What can hang from each mark:
k624: k696 k991
k724: k999
k696: k267 k379
k999: k696 k708
k267: k696 k724
k774: k267 k708
k379: k991

Known rows, with every way that one mark hangs from another:
k999[k696[k267 k379[k991]] k708]: [-14  33   5  -5 -33  -2 -15  21  -2 -31   5   1   8 -17 -30  -8  29]
k999[k696[k267] k708]: [-10  30   6   0 -25   4  -6  18 -11 -19   1 -10   3 -18 -24  -4  11]
k696[k267 k379[k991]]: [-23  19  -1  -7 -28  -3 -12  17  -2 -16   0  15  12  -9 -26  -7  18]
k774[k267[k696 k724[k999]] k708]: [-23  17  -6   8 -32   5   2  17 -18  11 -20  10   3 -12 -19  11   1]
k267[k696[k379] k724]: [-26  13  -5   2 -21  -1  -8  13  -7  -9 -16   3  21 -15 -19   8  16]
k999[k696[k267 k379] k708]: [-16  32   3  -7 -24   0 -12  18  -4 -26   2 -13  10 -17 -27  -7  23]
k724[k999]: [-20  11  -5  14 -19   3   0  12 -12   8 -11  21   7 -10  -6  -5   0]
k696[k267[k724[k999[k708]]] k379[k991]]: [-23  10   3 -12 -30  -1 -10  20  -3 -12  -7  14   4 -19 -26  -3  30]
k774[k267[k724[k999[k696[k379[k991]]]]] k708]: [-20  25  -3   2 -38   0  -5  28  -8  -2 -12  19   4 -11 -25   4  18]
k999[k696]: [-13  25  -1  15 -21   3  -2  17 -12  -8  -6   6  11 -12 -13  -1   1]
k624[k696[k267 k379]]: [-20  11  -5   2 -21  -2  -8  15  -3 -20   4  12  16  -9 -27  -3  13]
k724[k999[k696[k267 k379[k991]] k708]]: [-20  31   3   1 -34  -2 -15  19   0 -21   5   9   6 -19 -26  -7  28]
k624[k991]: [-12   5  -1  14 -21   0  -3  15 -20  -4   4  21   2  -5  -8  -3   2]
k267[k696 k724]: [-21  10  -3   9 -22   3  -2  12 -14  -3 -17   5  14 -17 -16  11   5]
k624[k696[k379] k991]: [-13   1  -6  18 -22  -5  -8  16 -11 -19  11  30  12  -3 -15  -3  14]
k774[k267[k724]]: [-18   7   2  -4 -20   2   7  22 -16   8 -14  10   7  -9 -17   5  -3]
k999[k696[k267[k724] k379[k991]] k708]: [-15  23   7 -12 -32  -1 -13  24  -3 -28  -1  -1   8 -22 -33   1  32]
k774[k267[k724[k999]] k708]: [-17   9  -3   0 -27   5   6  22 -19  15 -19  15  -3  -7 -16   3  -1]
k774[k267[k696 k724] k708]: [-17  19  -4   2 -30   5   0  18 -20   2 -19   2   4 -10 -24  10   2]
k999[k696 k708]: [ -5  26   4  11 -22   3  -4  18 -14 -17  -5  -1   6 -16 -15  -7  11]

Rows:
[-29  19  -9   0 -30   1  -5  17 -11   5 -19   7  10 -10 -22   8  12] | k774[k267[k696[k379] k724[k999]] k708]
[-19  -5  -2   1 -24  -3  -6  20  -9 -19  11  18   9 -10 -27   9  17] | k624[k696[k267[k724] k379] k991]
[-22  30   1  -1 -25   0 -11  16  -2 -16   2  -5   8 -18 -22  -6  22] | k724[k999[k696[k267 k379] k708]]
[-12   2  -2  14 -26  -1  -3  15 -16 -16  17  23   3  -8 -22   3   3] | k624[k696[k267] k991]
[-24   8   2 -14 -22   1  -6  17  -4  -7  -9   1   6 -18 -22  -2  23] | k696[k267[k724[k999[k708]]] k379]
[-16  19   3   6 -30  -1 -10  23  -4 -16  -9  17   8 -21 -18  -1  31] | k267[k724[k999[k696[k379[k991]] k708]]]
[-19  19   3  -2 -23   4   0  20  -9  -8  -6  -5   8 -18 -25  11   5] | k999[k696[k267[k724]]]
[-27  20  -7   2 -39  -1  -9  19 -10   0 -16  22   7 -11 -25   7  19] | k774[k267[k696[k379[k991]] k724[k999]] k708]
[-28  30  -2   5 -33  -2 -13  18   1 -12   4  16  11 -15 -23  -1  19] | k724[k999[k696[k267 k379[k991]]]]
[-25  21   1 -10 -23   1  -7  21  -2 -14  -5  -8  15 -17 -27   8  16] | k999[k696[k267[k724] k379]]
[-18   3   1   0 -31  -2  -9  20  -1 -22   0  26   7 -19 -30   0  31] | k624[k696[k267[k724[k999[k708]]] k379[k991]]]
[-30  29  -3   2 -25   0  -9  15   0  -7   1   2  14 -14 -20   0  12] | k724[k999[k696[k267 k379]]]
[-23  14  -1   6 -32  -2 -13  14  -5 -13 -13  19  11 -22 -19   2  32] | k267[k696[k379[k991]] k724[k999[k708]]]
[-11  11  -1  -5 -25   5   5  24 -20   5 -19   6  -1  -6 -21   2   0] | k774[k267[k724] k708]
[-18   4  -4   7 -25  -4 -10  16  -9 -22  18  20  10  -6 -25   0  15] | k624[k696[k267 k379] k991]
[-24  27  -1  10 -25   4  -2  15  -8  -1   1   4   7 -16 -17   3   1] | k724[k999[k696[k267]]]
[-16  27  -1   9 -23  -1 -10  17  -5 -13  -5   4  11 -16 -13  -9  21] | k724[k999[k696[k379] k708]]
[-25   2  -4   4 -30  -2  -7  19   0 -13  -1  32  12 -15 -28   6  22] | k624[k696[k267[k724[k999]] k379[k991]]]
[-25  14  -4   5 -29  -3 -12  15  -6 -15 -14  17  19 -16 -22   7  23] | k267[k696[k379[k991]] k724]
[-11  24   1  17 -24   3  -3  17 -12  -7  -6   7   3 -18 -10  -6  10] | k724[k999[k696 k708]]
[-27   9  -5  15 -23   4  -1  10 -12   6 -17  14  11 -18 -11  12   4] | k267[k696 k724[k999]]
